Every row comes from one small tree of marks. The marks that hang from a mark follow it in brackets, in alphabetical order. Every link used is in the known rows. Which tree was each row made from?
Known rows:
T[D]: [  9.4   3.1  37.0 -15.2 -15.8   9.3   7.1 -11.2   5.8   4.3   4.9 -15.2
  -3.7  -5.7   8.9]
T[D[N[X[Z]]] S[B]]: [ -1.9  23.5   7.8 -14.2  14.1  42.5  13.7 -11.4  -9.4 -10.7  -3.9  -3.0
  -4.3  14.0   3.1]
T[D[N[X]]]: [  6.5  18.2  39.4  -5.3  -3.2  27.8  15.1  14.4   4.7   3.7  -6.7 -19.3
  -7.5   2.1   5.6]
Z[X[N]]: [ 12.0  -2.1  38.1   2.7  24.4  28.4   1.0   4.6  20.9  16.4   9.7  -2.7
  -4.3 -22.6  -2.5]
X[Z]: [ -3.0  -4.6  14.9  -3.5  18.3  24.7   2.7  22.0  17.7   0.2  47.9   3.0
  -9.7 -12.9  -5.2]
X[N Z]: [ -8.8  -8.9  32.1   7.4  38.0  48.4   0.3  45.4  16.4  -1.1  31.8  15.8
 -12.5 -25.7  -0.9]
D[B]: [ 11.8  -6.3  36.6  -4.6  17.2 -16.3   4.4   9.3  12.1  11.5 -10.5  21.7
  -9.4   7.0  -7.9]
B[D S]: [ 10.9  -1.9 -25.2 -11.8   5.0  -8.6 -36.5  21.3  12.5  10.5 -17.5  48.6
 -11.1 -28.4  -2.8]
B[D[N T] S]: [ 10.2   5.8 -52.1  -8.3  12.6  13.3 -15.7  26.1  10.1  13.5 -35.9  51.4
 -20.7 -22.2  -7.9]
T[D[B N[X]] S]: [  6.6  19.0  67.8 -20.0  11.3  15.5  22.1  -9.1 -10.8  -7.0 -20.2 -11.6
  -8.0  28.7   0.8]
B[D[T] S]: [ 13.4   2.4 -46.7 -16.0   3.1  -5.8 -25.5  13.6  11.7  14.5 -25.5  48.4
 -16.1 -21.6  -3.7]
B[S]: [  9.3  -8.0   1.2 -12.5  10.8   7.2 -16.8  16.7  11.7   5.2   1.5  26.8
   6.2 -11.1  -6.4]
D[B[S] N[X[Z]] T]: [  9.2  20.3  -5.5   3.8  46.3  24.5  27.2  57.7   7.3   4.0 -21.6  36.2
 -17.9  30.6 -19.7]
D[B[S]]: [ 14.3  -8.0  21.1  -6.8  23.3 -15.8  -3.3  19.3   9.3   5.5 -13.6  41.0
  -1.7   9.0 -11.9]
T[S[B[D[N]]]]: [ -0.3   3.5 -25.1 -16.0  16.8  16.6 -13.6 -23.4   0.6   6.0 -19.8  26.6
  -9.7 -10.1  -2.4]
B[D[N[X[Z]] T] S]: [  7.6  18.0 -44.1  -4.4  20.5  19.0 -14.6  47.5  11.3   9.3 -23.0  45.7
 -22.2 -14.1  -8.7]

Which tree is each row?
[ 10.4  -3.2  11.1   3.7  38.3  10.3  10.3  36.6   6.6   4.2 -28.2  44.7
  -8.5   8.5 -17.8] : D[B[S] N]
[  3.4  19.2  64.7 -18.3  16.8  21.7  25.1  -1.6 -10.1 -11.3  -6.1 -10.7
  -9.6  29.0  -0.5] : T[D[B N[X[Z]]] S]
[  4.8  19.4 -13.5 -12.1   8.7  14.5  -5.5  11.2   8.4  17.5 -34.2  12.4
 -28.9 -10.2  -1.2] : B[D[N[X] T[S]]]
[ -3.4  25.1 -26.9  -6.0  34.7  53.0  22.5  16.3   3.3   5.1 -10.2   5.4
 -16.3  16.5  -9.5] : D[N[X[Z]] T[S[B]]]
[  4.2  19.7 -24.5  -1.5  12.5  19.3  -2.8  32.1  15.3  17.7 -18.6  17.8
 -32.6 -16.3  -2.5] : B[D[N[X[Z]] T]]
[  3.6  22.5  20.2  -6.4  43.5  26.1  35.6  27.5   1.1   3.4 -20.3  11.5
 -22.8  37.3 -15.6] : D[B N[X[Z]] T[S]]
[  6.7   6.7  57.5 -22.5   9.7  14.6  23.8 -24.0 -11.2  -7.0 -18.9  -4.6
  -8.6  20.8  -0.5] : T[D[B N] S]
[  2.5  18.6 -79.3   7.3  21.8  24.8  -8.9  19.0  12.5  13.6 -20.2  46.3
 -22.0 -16.1  -4.2] : S[B[D[N[X[Z]] T]]]
[ 13.5  20.1  -3.9   1.1  38.9  15.6  23.5  47.6   6.6  10.4 -42.8  34.0
 -14.8  30.5 -17.5] : D[B[S] N[X] T]
[  5.3   9.5 -84.2   3.8  15.4  18.3 -11.2   1.6  11.6  18.3 -34.1  49.6
 -20.4 -22.5  -3.5] : S[B[D[N T]]]
[  8.2   4.2   8.8 -12.6  33.8  17.8  34.0  -4.3  -0.6   9.8 -39.2  19.2
 -21.0  25.7 -15.5] : D[B N T[S]]
[ -0.3  11.7 -17.5 -14.7  18.2  16.6 -14.8 -13.6   0.8   6.3 -20.4  21.5
  -9.3  -4.8  -1.2] : T[S[B[D[N[X]]]]]
[ 10.8  17.1 -43.1  -6.4  15.3  13.6 -17.5  40.2  10.6  13.6 -37.8  44.8
 -20.2 -13.7  -6.8] : B[D[N[X] T] S]
[  7.4  19.3 -22.2  -3.2   6.7  12.7  -5.2  25.7  14.5  22.1 -32.9  16.9
 -30.6 -16.7  -1.2] : B[D[N[X] T]]
[  0.8  15.7 -64.1  10.3  23.1  22.3 -16.4  24.0  13.0  11.0 -14.8  46.7
 -18.0 -21.1  -3.6] : S[B[D[N[X[Z]]]]]
[  9.2   4.0  64.8 -30.0  -0.7  -3.3  14.0 -35.9  -9.2  -5.7  -8.6  -7.5
  -4.0  20.9   3.6] : T[D[B] S]
[  1.3  11.2   0.5 -18.4   6.9  35.7  12.3 -33.2 -10.7  -6.4 -17.0   2.9
  -2.9   5.7   3.2] : T[D[N] S[B]]
[  1.9  19.3  57.5 -23.2   1.1  31.4  15.7 -14.0  -8.0  -5.1  -9.1 -27.6
  -4.1  14.9   5.7] : T[D[N[X]] S]
[  7.6  14.9  39.8   9.0  34.7  10.9  16.8  47.1  10.3  10.6 -26.9  15.1
 -14.7  18.8 -12.3] : D[B N[X]]
[  5.2   7.7 -24.5 -14.6   7.3  13.5  -4.0  -3.1   8.1  17.6 -32.7  20.5
 -29.9 -18.4  -2.7] : B[D[N T[S]]]
[  7.9  21.1  23.5  -9.4  36.2  17.6  31.8  17.1   0.5  10.2 -41.1  10.0
 -20.1  37.3 -13.3] : D[B N[X] T[S]]
